Known rows, with every way that one mark hangs from another
kare(baru(gutalug vafu(miku)) pudar): [-3.76 -1.53  0.77 -2.00  4.11  0.68 -4.59 -0.65  1.92 -0.31  1.74  2.40
 -2.96  0.00 -7.46  3.18  1.96 -1.52 -2.31 -0.94 -1.35]
nodi(baru(gutalug kare(pudar) vafu(miku(tagu) ruza))): [-7.44  2.02 -1.40 -1.29  0.56 -0.75 -4.01  2.59  0.72  2.01 -1.16  1.92
 -0.06  3.09 -3.72  3.91  0.11 -2.29  3.39 -1.52 -2.27]
kare(pudar): [-0.33  0.33  0.67 -0.87  2.34  0.83 -2.35 -1.13 -0.03  1.44 -0.37  0.85
 -0.98 -1.68 -1.87  2.61  0.56 -0.01 -2.55  0.10 -0.89]
pudar(kare(baru(nodi vafu(miku)))): [-4.43 -1.93 -1.68 -3.61  3.48 -2.18 -1.18  0.73  4.17  0.01  1.75 -1.36
 -0.39 -1.25 -3.96  2.74 -1.44 -2.34 -0.86  0.37  1.15]
taneg(tagu(miku(vafu(baru(nodi) ruza)))): [-0.82  1.77 -3.27 -1.13  1.00 -1.58 -2.84  3.67  1.34  1.27  1.31  0.59
 -1.30  0.14  0.11  2.65 -1.77 -1.95 -1.94 -0.96  1.09]
kare(baru(vafu(ruza)) pudar): [-2.31 -1.61 -3.39 -3.95  3.23  1.09 -2.31 -2.09 -0.18  1.21  1.53  1.93
 -1.97 -1.03 -3.89  3.84 -0.11 -0.86 -2.69 -3.44 -2.88]
vafu(baru(gutalug) miku(tagu) ruza): [-2.98  0.92 -2.88 -4.07  3.85 -2.31 -6.68  0.34 -0.06  1.70  0.70  2.48
 -1.06  4.39  0.15 -0.47 -0.43 -5.80  4.03 -2.84 -2.98]
nodi(baru): [-1.58  1.27  1.01 -1.19 -0.59 -0.32 -1.71  1.00 -2.17 -0.07  0.61  0.56
 -0.73  2.37 -0.83 -0.82  1.59 -0.42  2.22  0.19  1.12]
ruza(vafu(baru(gutalug kare nodi) miku(tagu))): [-4.52 -1.11 -0.70 -1.94  0.73 -3.51 -4.57  3.39  3.65  0.07 -1.59  0.93
  0.57  0.61 -3.57 -1.49  0.28 -4.57  0.59 -0.58  1.70]
taneg(tagu(miku(vafu(baru(kare nodi) ruza)))): [-2.40  1.85 -4.14 -0.83  0.54 -1.28 -2.39  3.71  1.53  2.24  0.62 -0.21
  0.09  0.10 -0.17  3.75 -1.58 -1.66 -2.26 -1.02  0.34]
nodi(baru(gutalug kare vafu(miku))): [-6.60  0.83  1.07  0.64 -1.02 -0.15 -2.39  3.00  1.15  0.50 -1.06  0.81
 -0.05  3.45 -4.71  1.23  2.20 -1.22  3.72 -0.54  0.02]
ruza(vafu(baru(nodi) miku)): [-0.97 -2.34  0.03 -3.56  2.43 -1.84 -4.74  1.08  2.93 -0.28 -1.08  1.09
 -1.56 -0.61 -2.42 -3.77  1.01 -4.84 -0.42 -1.14  2.12]
vafu(miku ruza): [-0.73  0.68 -2.72 -3.53  3.70  0.31 -3.27 -2.23  1.51  1.42  0.19  0.93
 -0.95  1.13  2.04 -0.23 -1.92 -3.87  1.85 -0.68 -3.80]
tagu(miku(vafu(ruza))): [-0.36 -0.04 -0.69  0.35  1.35  1.15 -1.94  0.42  1.29  2.16  0.91  1.50
 -0.94  0.21  2.14  2.34 -2.35 -1.94 -0.49  0.21 -2.22]
kare(baru(gutalug nodi vafu(miku(tagu) ruza)) pudar): [-5.84 -0.52 -1.19 -3.04  3.03 -1.56 -4.54  0.97  4.37  0.10  3.47  3.05
 -3.69  0.18 -7.74  4.64 -1.19 -3.11 -0.48 -1.31 -0.11]
baru(gutalug kare nodi vafu(miku(tagu) ruza)): [-8.82  0.66 -2.32  0.95 -1.89 -2.68 -0.78  4.49  7.19  1.21  0.15  1.12
 -0.12  1.57 -5.25  4.48 -3.17 -3.03  4.03 -1.39  0.17]
miku(tagu vafu): [-1.39 -0.93 -1.61 -0.41 -1.47 -0.21 -1.13  2.11  0.59 -1.95 -1.66 -1.09
  1.77  0.48  3.26  4.20 -2.64  0.15 -0.77 -0.88 -1.31]
tagu(miku): [-0.07  1.06  1.70  0.63  2.43  1.06 -0.37  2.44 -0.50  1.76  1.67  2.07
 -0.56  0.05  0.44  0.26 -0.02 -1.33 -0.97  2.22  0.46]
vafu(baru miku(tagu)): [-1.71 -0.48 -0.98 -5.32  4.96  0.24 -5.29  1.98 -2.10  0.18 -0.44  0.87
  0.48  2.82  1.47 -0.51  1.84 -4.35  0.44 -1.74 -1.03]
pudar(kare(baru(gutalug nodi vafu))): [-5.05 -1.38 -0.83 -0.42  0.71 -4.18 -0.48  1.17  4.98 -0.01  2.44 -0.82
 -0.96 -0.69 -6.53  2.81 -1.57 -1.07  0.54  0.35  2.30]

Rows
[-6.54 -0.35  0.63  1.56  1.27  0.87 -2.74  1.60  4.09  1.83 -2.38  0.94
  0.03 -0.02 -6.39  4.70  1.21 -1.01 -0.21 -0.89 -2.12]  baru(gutalug kare(pudar) vafu(miku))
[-3.89 -1.77  0.16 -1.21  0.85 -2.81 -4.87  1.41  4.47  0.76 -1.38  0.82
 -0.63  0.20 -5.07 -2.50  1.36 -4.45  0.51 -0.70  1.72]  ruza(vafu(baru(gutalug kare nodi) miku))
[-4.75 -2.16  0.52  1.20 -1.68 -0.79 -5.09 -0.35  3.95  1.86 -0.40 -0.73
 -1.28  0.67 -5.51  4.45  1.25 -1.11 -0.75 -2.40  0.40]  miku(vafu(baru(gutalug kare(pudar) nodi)))
[-2.88  0.20  0.57 -2.80  3.68 -1.47 -6.16  2.31 -0.43  0.00  0.24  1.72
 -0.53  3.81 -1.40 -0.68  2.00 -4.35  2.07 -1.05 -0.38]  vafu(baru(gutalug) miku(tagu))
[-5.50 -0.86 -1.88 -2.22  0.72 -2.42 -2.21  2.09  4.37 -1.32  3.84  2.20
 -2.72  1.90 -5.83  2.01 -1.76 -3.07  2.09 -1.42  0.79]  kare(baru(gutalug nodi vafu(miku(tagu) ruza)))
[-4.20 -0.44 -0.41 -0.69  1.21 -4.69 -1.45 -0.25  4.39  0.47  3.31 -1.15
 -0.80 -0.50 -5.84  2.17 -1.39 -1.27  0.21  1.98  2.07]  pudar(kare(baru(gutalug nodi)))
[-4.71 -0.52 -4.30 -1.19 -0.62 -1.55 -5.19  0.16  0.75  2.26 -1.72  0.03
  1.25  2.20  0.12  5.89 -1.82 -2.00  0.58 -4.17 -4.12]  miku(tagu vafu(baru(gutalug kare(pudar)) ruza))
[-5.37 -0.41  0.54  1.10 -1.74 -2.51 -2.89  1.45  2.60  2.48  1.37  0.23
 -0.85  2.23 -6.72  0.77  2.38 -1.86  1.91 -1.76  2.60]  vafu(baru(gutalug kare nodi))
[-3.94 -0.14 -0.03  0.65  1.47 -0.05 -4.98  0.78  2.93  4.56  1.55  2.05
 -1.94  0.77 -3.15  4.23 -0.48 -3.12 -0.62 -0.86 -0.96]  tagu(miku(vafu(baru(gutalug kare(pudar) nodi) ruza)))
[-1.29 -0.38 -0.08  0.65  1.49  0.00 -4.31  0.47  0.94  2.94  1.41  2.34
 -1.99  1.95 -0.29  1.35 -0.51 -3.08  0.77 -1.25 -1.68]  tagu(miku(vafu(baru(gutalug) ruza)))
[-2.73  0.55 -1.80 -1.63 -1.06 -0.27 -0.75  1.47 -1.25  0.50 -0.18  1.46
 -1.27  2.42 -0.70  0.12 -0.21 -1.11  3.84 -2.94 -0.33]  nodi(baru(vafu(ruza)))
[-4.29 -1.92 -1.15 -3.90  1.83 -0.14 -1.01  3.00  2.43 -2.25  2.89  0.91
 -1.40  0.51 -3.96  2.06 -0.33 -2.14 -0.84 -0.95  1.86]  kare(baru(nodi vafu(miku(tagu))))
[-8.44  0.25 -0.91  1.04  0.01 -1.36 -2.89  1.63  7.99  3.05  0.00  1.60
 -2.13 -0.25 -8.26  5.48 -1.66 -2.85  1.86 -1.44 -0.52]  baru(gutalug kare(pudar) nodi vafu(miku ruza))
[-3.49 -0.94 -1.16 -2.68  2.88 -2.15 -5.95  1.78  1.37  0.94 -3.06  1.28
  1.21  0.15 -2.53 -0.50  1.18 -4.17 -1.06 -1.10 -1.11]  ruza(vafu(baru(gutalug kare(pudar)) miku(tagu)))
[-3.74 -1.63 -2.46 -3.54  2.13 -0.07 -2.15 -0.79  2.69  1.08  3.16  1.97
 -3.39 -1.53 -6.42  4.30 -0.83 -1.41 -2.24 -2.79  0.05]  kare(baru(nodi vafu(ruza)) pudar)
[-1.27 -2.19 -2.41 -1.74 -0.12 -1.46 -2.09  0.34  0.02  1.26 -3.02 -0.12
  1.67 -0.66 -1.17 -2.39  1.42 -2.08 -1.17 -2.70 -0.17]  ruza(vafu(baru(kare)))
[-1.37 -1.22 -0.39 -2.53  2.31 -2.94 -5.23  2.34  1.10 -0.99 -2.05  1.82
 -0.02  1.06 -1.18 -3.34  0.63 -4.50  0.71 -1.02  0.32]  ruza(vafu(baru(gutalug) miku(tagu)))
[-0.26 -1.80 -0.12 -0.02 -0.45 -3.17 -3.32  0.60  1.10 -0.05 -1.63  1.55
 -0.91  0.17 -3.11 -3.95  1.30 -2.45  0.60 -2.09  1.26]  ruza(vafu(baru(gutalug)))
[-3.48 -0.64  2.60 -1.54  2.56 -1.84 -6.31  1.16  3.45  0.65  2.16  1.61
 -3.45  2.76 -5.80 -1.49  2.67 -4.68  2.40 -0.51  2.60]  vafu(baru(gutalug nodi) miku)
[ 0.38  1.98 -1.84  0.40  0.86 -0.34 -1.17  3.98  0.43 -0.20 -0.02 -0.12
  0.17 -0.68  1.37  2.90 -1.39  0.06 -3.37  1.00  0.46]  taneg(tagu(miku(vafu)))
